Each row was made from one path, in order. Every step used is in the known rows, and no mark comes twice. Write each row's path.
In the rows, 128 means zero.
Known rows
zerim, lavub, laged, rabi, bobi: [103 164 135  98 113 116 101 142 132 179 141 127  77 127 116 119 129 175
 126 170  62 104 122  46]
vatu, lato, rabi: [123 152 131 186 126 102 109 118 110  80 114 134 105  99 128 133 123 102
 117 122 103 135 132 158]
rabi, zerim, lavub, direm: [127 121 142 110 112 183 123 188 166 164 108 145 109 136 123  69 120 152
 137 163 126 180 128 123]
zerim, lavub, direm, rabi, bobi: [ 93 111 177  60  86 142 134 152 179 161 112 139 104 137 118  44 120 173
 114 154  48 138 147  61]
bobi, lavub, laged, rabi: [121 238 135 132 129 108 106  85 143 175 145 152  79 126 124 146 168 150
 124 164 115  82 122 107]
direm, rabi, bobi: [ 87 127 142 111  95 123 158 111 142 136 127 120 121 136 114  94 142 139
 110 117  75 113 138  85]
laged, rabi, direm: [ 82 166 134 170 149 139 118 121  97 133 139 134 138 117 127 175 143 161
 154 159 150 159 122 124]
lavub, laged, rabi: [109 207 128 115 126 117 116 122 113 153 145 134  76 115 128 145 164 167
 127 190 113 110 129 102]
lavub, laged, rabi, zerim: [101 220 104 145 118 154 134 149 115 163 139 133  72 123 120 131 180 160
 134 190 141 138 114 118]
lato, rabi, zerim, lavub, direm: [120 134 142 134 133 170 115 192 159 136  98 155  70 115 129  77 122 126
 140 146 140 151 138 141]
begiva, rabi: [131 123 140 141 176 110 104 155 139 126 113 133 144 148 134 163  99 113
 141 106 133 105 129 118]
begiva, rabi, bobi, lavub: [111 136 147 158 170  83  87 108 184 154 126 144 141 173 124 153 100  84
 132  49 119  63 126  72]
laged, lavub, direm, rabi: [ 89 155 164 110  81 149 146 147 178 144 126 152  79 145 147  56 187 151
 121 162  89 144 145 123]
direm, rabi, bobi, lavub: [ 95 156 154 131  96 114 146  73 171 158 125 141 118 148 112  95 148 121
 106  87  76  86 134  92]
vatu, lato, rabi, direm: [116 156 128 221 122 121 126  96  91  66 113 131 121 110 138 155 131 111
 140 133 109 149 125 171]
vatu, lato, rabi, zerim, lavub: [135 131 120 198 118 149 116 161 120 107  90 140  99 107 115 108 112 109
 129 117  91 171 107 170]
laged, lavub: [116 125 125 157 111 131 123 144 146 136 138 137 103 148 145 115 159 117
 135 106 121 131 117 134]
zerim, lavub, direm, rabi: [121 126 181  57  92 159 136 157 166 152  99 147 112 119 127  59 126 181
 118 182  65 151 145 117]
zerim, lavub: [146 101 135 108 126 138 116 148 138 143 104 133 132 126 122 114  98 147
 131 129  95 138 119 127]
begiva, vatu, lato, rabi: [122 162 136 180 133  98 100  79  94  92 100 134 104  80 141 131 159  86
 104 131 117 110 149 144]
lavub, direm: [114 139 152 100 117 135 116 145 156 138 135 141 115 132 134  94 133 144
 129 162 132 136 149 108]

Write each row's path
[127 125 133 117  96 185 168 159 141 152  84 132 117 129 110  80 135 153
 126 138  84 166 113 152]	direm, rabi, zerim, lavub
[105 106 134 143 168  97 100 149 151 137 128 126 141 164 124 151  94 106
 138  73 120  91 133  65]	begiva, rabi, bobi
[160 157 112 121  93 173 149 154 134 158 110 130  79 145 127  96 147 150
 131 174  90 140 105 136]	rabi, zerim, lavub, laged
[ 86 189 123 118 116 106 109 121 126 162 161 124  79 130 118 130 161 157
 122 167  95  95 128  48]	lavub, laged, rabi, bobi
[134 121 120 160 139 164 127 173 130 129  88 146  83 115 122 112 120 110
 141 110 140 143 119 164]	lato, rabi, zerim, lavub
[ 88 155 148 118 134 174  94 204 155 184 115 152 103 113 111  89 128 178
 142 178 143 190 124 100]	laged, rabi, zerim, lavub, direm
[128 188 128 129  96 101 124  69 167 162 151 135  79 166 127 112 157 116
 115 122  81  56 128  76]	rabi, bobi, lavub, laged
[ 63 143 130 138 146 105  96 137 130 158 150 127 117 122 105 136 130 140
 126 116 130 123 128  56]	laged, rabi, bobi
[ 74 138 165  78  89 133 143 129 171 145 135 133 103 140 121  59 152 152
 111 153  81 125 157  65]	lavub, direm, rabi, bobi
[147 173 126  98  69 185 183 145 138 155  94 133  72 135 125  75 163 171
 120 186  54 141 114 147]	direm, rabi, zerim, lavub, laged
[110 138 135 150 121 101 112  84 170 156 143 138 125 157 114 120 129 102
 119  73 111  86 126  83]	rabi, bobi, lavub
[118 205 143 109  71 114 163  55 169 159 136 137  72 156 123  91 180 137
 102 134  46  53 135  87]	direm, rabi, bobi, lavub, laged
[ 58 184 163 125 138 100  72 116 184 190 155 156 104 138 110 104 141 142
 124 131 134 107 144  44]	laged, rabi, bobi, lavub, direm
[130 178 138  94 121 127 104 145 124 170 125 137  82 112 124 130 134 186
 131 194  80 124 118 101]	zerim, lavub, laged, rabi
[109 185 179  98  97 135 138  95 187 155 117 158 102 134 129  74 159 147
 115 152  97 114 152 127]	bobi, lavub, direm, rabi
[ 99 154 168  79  97 147 149 133 155 133 115 143 105 125 131  70 152 165
 116 180 100 140 156 117]	lavub, direm, rabi
[101 193 159 128  92 170 155 115 189 165 108 159  98 146 118  62 179 137
 119 149 121 140 138 143]	bobi, lavub, direm, rabi, zerim
[ 82 161 141 142  75 185 160 171 180 154 121 155  74 152 141  46 205 141
 127 154 119 173 132 141]	laged, lavub, direm, rabi, zerim
[ 62 135 160 111  72 134 139 141 189 152 145 145  81 162 139  44 180 143
 116 133  75 128 147  70]	laged, lavub, direm, rabi, bobi
[ 95 165 147 111  92 181 168 158 158 145 112 139 101 131 123  61 170 154
 121 174 127 170 142 135]	lavub, direm, rabi, zerim
